Each row comes from the steps of one path. Every step used is in the known rows, and no mark comes twice. Write the path behind each row, first mark first.
Known rows
nopa, tufur: [-1  3 -6 -8 -3  0 -7  5 -7  8  8 -4  3 11 -2  1 -4 -9  5  1 -6  3 -2  1
 -3  4  3 -8  0  4  0  4  1  0  2]
dakas, bulu: [ 6 -5  7  2 -8  0 -5  6 -3 -8 -6  5  8  8  9 -1 12  1  8 -4  8  9  9  0
  4  1 -3 -2 -1  2 -5 -4  1  3 -7]
dakas, sela, tufur, bulu, nokuf: [ -2   8   8  -5 -26   2  -1  -9   1   0   0   0  -3  16  -9   2   1   2
  -3   8   1   2  -7  -2  -1   1   6   0 -32  -3  -7   9   3  11   4]
tufur, vipozav, nokuf: [ -5  20   8 -21 -10   4  -7   3  -4   1   4   7  12 -14   1   2  12   5
  -9 -11  12  -3  -7  -3  -2   5 -12  -5 -21 -13  -6   2  -3   8   0]
pugusek, vipozav, dakas, sela: [  9   9   3  -1 -14   4  -5   6  -1   2  29   5   8  15  -5  10  -7  10
   1   0   4  13   7  19   8   3 -19  12  -8   1  -2  -6   1   2   7]
vipozav, dakas: [  5  -4   8  -7  -5   4  -4   3  -5   5  21  -2   2   5  -2   3   4   9
  -5  -4   1   9   0   4   2   3 -15   4  -4   7  -3   1  -3  -6  -1]
nuzuvu, tufur, nopa, dakas, sela: [ -4  18  -8 -12 -22   7   1  -6  -2   9   2  -1   1  12 -15  14  -9 -11
   5   4  -9   2  20   9  -1  11 -10   3   4   1 -10 -13  25   9   7]
nuzuvu, pugusek, nopa, nokuf: [ -4  18   7 -11  -5  -5   8   7  19  24 -12   3  -9  12  -2  -1 -19  -5
   4  -5 -10   3   7  20   7   8 -17   4  25  10   3   8   1   3  10]
dakas, vipozav, tufur: [ -9   8  10  -3 -14   7  -6   7  -7  -7  -1   7  10  14  -3   4   0  12
   3  -4  19  -4  -1   5  -5   7   8  -2  12   9  -3   3 -12   8   6]
nuzuvu, tufur: [  1   1  -2  -7  -7  -2   1   2   1   2  -8  -6 -10   9  -6   7  -7 -10
   3   2  -6  -5   1  -1  -1   7   0  -1   3  -8   3   3   6   7   0]
bulu, nokuf: [ -5  13   4  -9  -1   0   0  -2  -4   2  -9  -3  -5   6  -4  -2   0   7
  -9  -9   9  -1  -5   7   4  -1  -2   0  -9  -5  -8   3 -12   3   2]
dakas, vipozav: [-9  8 11  6 -9  4 -4  9  3 -3 -3  7  4 13  1  0  5  4  1 -2 12  1  0 10
 -2  2  9  2  8  2 -2 -6 -5  4  3]
tuve, nuzuvu, nokuf: [ -4   7   0  -9  -3   0   7   5  13  12 -22  -2   5  15   0  -2  -2   6
  -2  -6  11  -3   7  -9  -6   1   7   0   2 -17  -3  -8  -3   6   5]
nuzuvu, nokuf: [-10   7  -4  -8  -2  -1   3   8   9   8  -1   0   2  -7  -2   0   1  -1
  -4 -10  13   0  -1   8  -7   4  -3   1  14  -3   3   0   2   5   3]
tufur, sela, nokuf: [  7  10 -12   8  -7  -4   5  -4  10   9  13   4   7  -9  -4  -1   6  -8
 -11  -1  13  -2  -3   2  -1   3  -2   4  -4   0  -3   6   4   6   0]
tuve, nuzuvu, dakas, bulu, nokuf: [  5  10  16  -6  -9   1   5   6   9  11 -20  -5   1  48   6   0   8  14
  -2 -10  18  10  12   4   5  -2   3  -1 -23  -3 -15 -13 -15   6   6]
tufur, nopa, pugusek, vipozav, nokuf: [ -1  20 -12  -6 -12   0  -1   1 -19  16  -3  10  11  -1   2  -1 -12   9
 -11  -6  12  10  11   0   5   9 -12   5   9  -9   3 -13   2  12  11]
tufur, nopa, pugusek: [ -2   8 -10   5  -4   1   4  -3 -13  15   2   7   6   0   2  -4  -6   0
  -4  -3  -1   7  12  -6   3   5  -5   3  16   2   0  -9   6   8   5]
tufur, bulu: [  0 -13  12 -14  -6   1  -2   0   4  -4  -3   5  -2  -2   5  -1   6  -5
  -7   5   6  -2  -2 -12  -6   0  -3   0 -15   3   0   8   4   1  -4]
sela, tufur, vipozav: [  2  15   0   5 -14   2  -3  -5   1  13   9   4   2   5 -15   2   4   1
  -3   5  -4   2  -7 -10  -3   1   1  -4 -29  -4  -2   9  -5   6  -1]
vipozav, tufur: [  0   1  -2  -9  -6   5  -3  -2 -11  -2   1   0   6   1  -4   4  -6   9
   1  -2   7  -6  -2  -4  -3   6   0  -4   3   7  -1   9  -7   3   4]
tuve, nuzuvu, dakas, vipozav: [ -3   9  18   4  -9   3   6  10  17  13  -8  -2   2  48   4   2   0  11
   0  -1  14   5  10   5  -3   0  11   2  -8   1  -8 -15 -10   4  12]
pugusek, nopa, tufur, vipozav, dakas, sela: [ -4  20  15 -22 -23   5 -10   8   2  14  30   9  18  24  -7   9   0 -11
   5  -1 -13  11   8  11   3   7 -28  -1   9  12 -12   4  12   4  -1]
nopa, pugusek: [ 0  1 -9 14  2 -5  4  8 -8  6  7  5  5 13  6 -3 -1  2 -1  0 -2  6 -2  1
  3  5  2 -1 11  7  7  1 -3 10  1]
nuzuvu, pugusek, vipozav: [ 11   5  -4   5  -3  -6   6   7  11  14   5   4 -10   6  -9   2 -18   3
   1  -1   5   2   6  16  10   2  -5  10   1  -3   8   8 -10   3  10]
vipozav, tufur, nopa, dakas, sela, nokuf: [ -3  28 -10 -17 -29  11  -4 -12  -8  12  10   9  17   5 -16   7  -6   8
  -2  -3  13   2  16  15  -4  11  -7  -2  -3  15 -10  -5  16   7   9]
sela, tufur: [  2   6  -6   8 -11   0   0  -7  -3  11  -1  -4  -5  11 -11   0  -3   5
   1  10  -6   3  -6  -8  -2   2  11  -2 -13   0   3   5  -3   1   2]
nuzuvu, pugusek: [ 6 -3 -1  2  0 -6  8  4 10 11  3 -2 -9  0 -6 -1 -7 -1  4 -2 -4 -2  2  9
  6  3  1  3  4  0  3  9 -6  4  6]
pugusek, nopa, nokuf: [-10  21   8 -15  -5   0  -2   3  10  13 -14   5  -1  14   4   0 -13  -6
  -1  -2  -8   7   4  11   0   6 -20   0  24  11  -2  -3  10   0   4]
tufur, vipozav, dakas: [  5   8  13 -11  -7   7  -7   4   1   5  31   7  10  -2  -6   5  12   4
  -8  -8   2   4  -1   0   2   2 -23   1 -24   2  -8   3  -3   0  -4]
sela, tufur, vipozav, dakas: [  6  12   6  -1 -17   6  -7  -3  -1  17  27   2   3   7 -16   4   8   9
  -7   2  -4   8  -7  -9  -1   4 -11  -2 -33   2  -4   9  -8   1  -1]
dakas, vipozav, nokuf: [-13  15  14 -11 -17   5  -7  10  -7  -5 -10   5  10   3   5   0   7  11
  -5  -7  22   1  -4   9  -4   7   8  -1   7  -6  -2  -8  -7   8   7]
pugusek, nopa, dakas, vipozav: [-14  22  16 -10 -15   4  -2   9   5  11  -4  13   8  28  -7   5  -4   1
   1   3   8  11  12  23  -1   6 -10   6  31  23  -8 -10   4   0   2]
tufur, nopa, nokuf: [ -8  21  -4 -12  -3   7  -3  -8   1  17  -9   3   3  -6   0  -2 -10  -4
  -4  -8  -7   3  12   2  -1   6 -15  -3   1   0  -6 -12  12   2   8]
nopa, pugusek, vipozav: [  5   8 -13  15   0  -6   2  11  -8  10   8  11   5  17   4   1 -12   4
  -3   2   4  10   0   9   8   4  -3   6   6   4  11  -1  -9  10   4]
sela, tufur, bulu, nokuf: [ -2   3  10 -12 -17   1  -2  -9  -3   9 -11  -2 -11  11 -10  -2   2   5
 -12   6  10   0 -12 -14  -4   1   8  -2 -34  -3  -3  15 -10   5   0]
tufur, nopa: [ -1   7  -2  -5  -6   5   0 -10  -4  11  -4   3   3 -10  -4   0  -5  -4
  -5  -3   1   2  14  -6  -1   1  -7   3   5  -6  -6  -8   9  -2   3]
tuve, nuzuvu, pugusek, vipozav: [ 14   4   2   3  -2  -5   9   6  16  19 -14   1  -7  26  -7   1 -19   7
   2   1   5  -2  11  -4   9   0   6   8 -11 -17   1  -3 -16   4  11]

Write each row's path
[  3  21 -17  18 -25   0   3  -7  -9  17  12   8   8  20 -11   4 -15   5
   3  10  -8  13  11   5   6   5   0   7  -3  -4   1 -10   9  15  13] -> dakas, sela, tufur, nopa, pugusek, vipozav
[  5  -2 -12  -2  -4   3   2  -5  -9   1  16  -3  11 -10  -5   5  -4   2
  -2   1   6  -8  -3 -12  -1   8  -8   3  10   8  -7  11  -4   6   4] -> vipozav, tufur, sela
[ -7   1  22 -12 -19   7  -2  11   7   4  10   3   4  28   4   6   5  10
  -7  -2  25   3   0  14 -10   9   1   0  -6  24  -1   6  -3   8  10] -> nuzuvu, dakas, vipozav, tufur, bulu
[  3   7  -1 -13 -12   3   5  -7   2  14 -30  -4  -4  21  -8   4 -13  -4
   0   2  -4  -6  19 -24  -2   3   4  -1  -4 -23  -9 -14   7   6   6] -> tuve, nuzuvu, tufur, nopa
[ -6  27  -8   2 -24   7   0 -13   1  16   2   1   4  10 -10   2 -10  -2
   6   5 -16   7   9   5   0   6  -4  -1 -10  -2  -7 -11  18   8  13] -> dakas, sela, tufur, nopa, nokuf
[  0  26 -16   2 -22   0  -1  -6 -22  26  -4   5   5   8  -9  -1 -15  13
  -9   5   7  13   3  -7   1  10   0   3  -5  -9   7  -7  -3  12  13] -> sela, tufur, nopa, pugusek, vipozav, nokuf
[  5   7 -13   7  -4  -3  -1  10 -17   8   9  10  10  19   0   4 -16  13
   0   0  10   6  -1   3   4  10  -3   2   9   9  11   6 -13  13   8] -> nopa, pugusek, vipozav, tufur
[ -9  21   5 -11 -18   6   0   5  -2  13   9  11  17  21 -10  10  -6   1
  -2   5  12   5  11  11  -2  12 -15  10  39  27 -15  -1   1   5   5] -> pugusek, nopa, dakas, vipozav, tufur, sela
[  7   7  -7  -7  -6   3  -5   2 -10   2   4   6   5   7  -6   8 -17  11
  -1   0  14  -1   2   2   1   5  -6   3  -2   4   4   6  -9   4   8] -> pugusek, vipozav, tufur
[ -5  17  18  -6 -14  -1  10  11  19  23 -20   7   0  43 -10   1 -11   5
   5   3   5   3  19   8   4   5   3   7  19   5 -10  -9 -10   3   9] -> tuve, nuzuvu, pugusek, nopa, dakas, vipozav
[  6   0  16 -12 -12   6  -9   6 -11   0   8   0   5  15   2   1  15  14
  -6 -14  15  16   3   9   8   3 -18   0 -15   4 -13  -1 -12  -1  -4] -> vipozav, dakas, bulu, nokuf
[  1  18   9 -24 -17   2  -1   3   4   6 -23  -2   4  18  -4   7   1   1
  -4  -4   6  -9   1 -22  -3   7   1  -7 -24 -31  -8  -4  -4  14   3] -> tuve, nuzuvu, tufur, vipozav, nokuf
[  2  24   5 -14 -24   6 -13   8   4  10  40   9  19  15 -10   6  11  -7
   0  -7   2   9  -3  16  -1   8 -14 -10 -29   5  -7   7   6   5  -1] -> nopa, tufur, vipozav, dakas, sela, nokuf
[ 15   6   5   1 -14  -1   7   6  14  14   8   0   1  34  -9   5 -15  13
   5   1   0   4  13   6  12   2  -4  12 -14 -11  -5  -7 -11   4  13] -> tuve, nuzuvu, pugusek, vipozav, dakas, sela
[ -5  25  -4  -3 -21   8  -4   6  -1  10  16  11  18  15 -14   7   6   6
  -5   0  29   1   2  19  -6  13   1   1   3  23 -10  -1  -4   8   7] -> nopa, dakas, vipozav, tufur, sela, nokuf
[  1  11  -9   2 -17   4   0 -15  -8  20  -3  -1  -3   0 -15  -1  -8   1
  -3   7  -6   5   7 -14  -4   2   4   1  -9  -5  -3  -4   5   0   5] -> sela, tufur, nopa
[  1   7  11  -6  -9   1  -6   4  -7  -5 -13   3   4  13   4  -2  12   7
   0 -12  17   8   3   5   7   0  -3  -3 -10  -3 -11  -2 -11   5  -4] -> dakas, bulu, nokuf
[-10  15   8   0  -9   7  -4   9   1   4   4   9   9  21  -7   4   5   5
   3   1  12   6   6  20  -3   6   2   1   3  19  -7 -13  -3   2   4] -> nopa, dakas, vipozav
[-16  23   7 -13 -17  13  -9   1  -6   9  -8   9  12  10  -1   1  -9   9
  -1 -10  15  -1   9   7  -6  12  -3  -4  14   8  -8  -8  -2   8  13] -> dakas, vipozav, tufur, nopa, nokuf
[  1  12 -15  13 -15   1   3  -8 -16  25   0   3   0  10 -10  -4  -7   3
  -3   7  -8   9   6 -13   0   6   6   0   2   1   2  -3   1   8   6] -> sela, tufur, nopa, pugusek
[  4  20   6   7 -20   3   8  -2  19  17  12  -3   6  46  -9   7   2   5
   4   5  -6   6   7  -2  -1   0   4  -1 -36  -5 -11  -8  -1  11  12] -> tuve, nuzuvu, dakas, sela, tufur, vipozav
[ -4  26   0  -3 -29   4  -4  -6  -3   0  13   3  13   4 -10   6   6   7
   2   3  -2   2  -7   0  -1   6  -1  -4 -26 -12  -6   3   6  14   7] -> dakas, sela, tufur, vipozav, nokuf
[-12  15   5  -8 -15  11  -7   8  -9   3   7   7  13  21 -10   7   1  13
   4   0  18   1   4  16  -5  11   2  -2   7  24  -8  -6  -8   4   7] -> nopa, dakas, vipozav, tufur
[  4  21  12  -7 -24   7  -7   3  11   5  37  13  16   6  -8   7  16   4
  -7  -8   8   8   1  15   2   4 -20   0 -31   1  -8   3   7   7  -1] -> tufur, vipozav, dakas, sela, nokuf
[ -2  16   0   3 -21   4  -2   4   1   2   9  10  16   4  -6   2   4   7
  -6  -4  29  -4  -4   7  -6  10   6   2   8   9  -5   8  -8  11   6] -> dakas, vipozav, tufur, sela, nokuf
[ 10  -1  -7  -1  -6  -2  10  -1   7   8 -14  -9  -1  19  -6   7  -8 -11
   0   6  -3  -9   5 -25   0   4   5   4  -3 -20  -9  -3   0  10   3] -> tuve, nuzuvu, tufur, sela
[  6  13  21 -15 -14   8 -13   7  -4   3  19   9  12   8  -1   3  22  10
  -7 -18  15  12   2   6   8   3 -27  -2 -29   1 -17   3 -13   5  -7] -> tufur, vipozav, dakas, bulu, nokuf
[ -2  17   4  -7 -16  -4  11   5  14  17   9   5   0  20 -12   7 -14  -4
   9   4 -10   8  16  28   9   7 -16   9  28  19  -5   1   9   4   8] -> nuzuvu, pugusek, nopa, dakas, sela
[  8  -1 -12   1  -6  -3   6  -1   3   4   6  -8  -4  -3  -7  10  -5 -17
  -3   4  -8  -7  -1 -10   0   7  -7   6   9  -6  -3   5   9  10   1] -> nuzuvu, tufur, sela
[  2   5   2  -3  -9   5  -6   6  -4   2   0   6  11  15   0   4  13   2
   8   0   8  14  13  11   3   5  -7  -2  -5  19  -9 -11   2   0  -5] -> nopa, dakas, bulu
[ -5  13  -8 -19 -12  12  -4 -10 -17  13   3   2  11  -2 -13   7  -9   9
  -2  -1   7   0  16   0  -4  10 -10  -1   6  16 -11  -5   6   0   7] -> vipozav, tufur, nopa, dakas
[  3   4   7   1  -2   0   9   3  15  16  -7  -7  -3  38   3   2  -2   7
  -2   0   2   4   9  -2  -2  -1   5   0 -14  -2  -6 -10  -6   2  10] -> tuve, nuzuvu, dakas
[ 10   4   3  -5  -6   3  -5   7  -4   8  21   4   2  11  -6   6  -8  11
  -7  -2  10  11   3  11   5   2 -19   9  -9   2   2  -3  -7  -4   4] -> pugusek, vipozav, dakas
[ -2  15   5 -10 -10   5  -6   4  -9   3  -6   3   6  21  -3   3  12   7
   1  -8  17  14   8  17   7   4  -9  -2 -13  13 -15  -9  -7   3  -3] -> nopa, dakas, bulu, nokuf
[  6  13 -16  -1  -9  -3  -2   3   1  15  19  -1  11   4  -6   0   2 -18
  -3   1   7   1  -6   2  -3   7   2  -4  -4   5  -3   9   5   4   2] -> nopa, tufur, sela, nokuf
[-10  28  11 -33 -18   1 -10   9  -6  13   0   7  14   9  -2   4  -3 -10
  -3  -5  -1   5  -1   0  -2   9 -18  -7  14   0  -7   6   4   4   1] -> pugusek, nopa, tufur, vipozav, nokuf
[  3 -12   8 -21 -14   0  -1   4   4  -1 -12  -2 -11   6  -1   7  -2 -14
  -4   7   1  -6  -1 -12  -6   7   0  -2 -11  -4   4  10  10   7  -4] -> nuzuvu, tufur, bulu
[ -3  30   5  -4 -28   4   2   1   7  11  24  -4   9  22  -7  10   7   9
  -3  -1   0  11  -3  15  -2   8  -7  -2 -29   3  -4   1   7  14  14] -> nuzuvu, dakas, sela, tufur, vipozav, nokuf
[ 13  10  12  -8 -12   4 -10  10 -11   4   9   6   5  19  -1   5   1  16
  -7 -12  24  17   5  14  11   3 -21   7 -18   1  -7  -5 -16   0   1] -> pugusek, vipozav, dakas, bulu, nokuf
[  7  11 -15  -3 -13   1   1  -5  -2   6  14   3  12  -7  -7   3   0   1
  -8  -2  17  -6  -5  -3  -4   9  -3   0  -1   7  -4  15  -2   8   4] -> vipozav, tufur, sela, nokuf
[  3  -1   6  -3 -14   6  -3   1  -1  -3  31  -1  10  10  -2   7   6   7
   3  -1  -6   9   3  12   4   3 -14   5  -4   6  -7  -4   8   1   3] -> vipozav, dakas, sela
[ -7  19   9 -20 -11   0  -7   8   3  16   7  11  10  16  -6   5  -4 -17
   1  -1  -9   6   4   1  -1   5 -18  -5  16   8  -6   6   7   2  -3] -> pugusek, nopa, tufur, vipozav
[  7   8  -6  13 -11  -2   0  13  -9   7  32  10  12  26   2   6  -7  12
   1   0   0  18   3  19  11   7 -16   9   4   8   5  -5  -3  11   7] -> nopa, pugusek, vipozav, dakas, sela
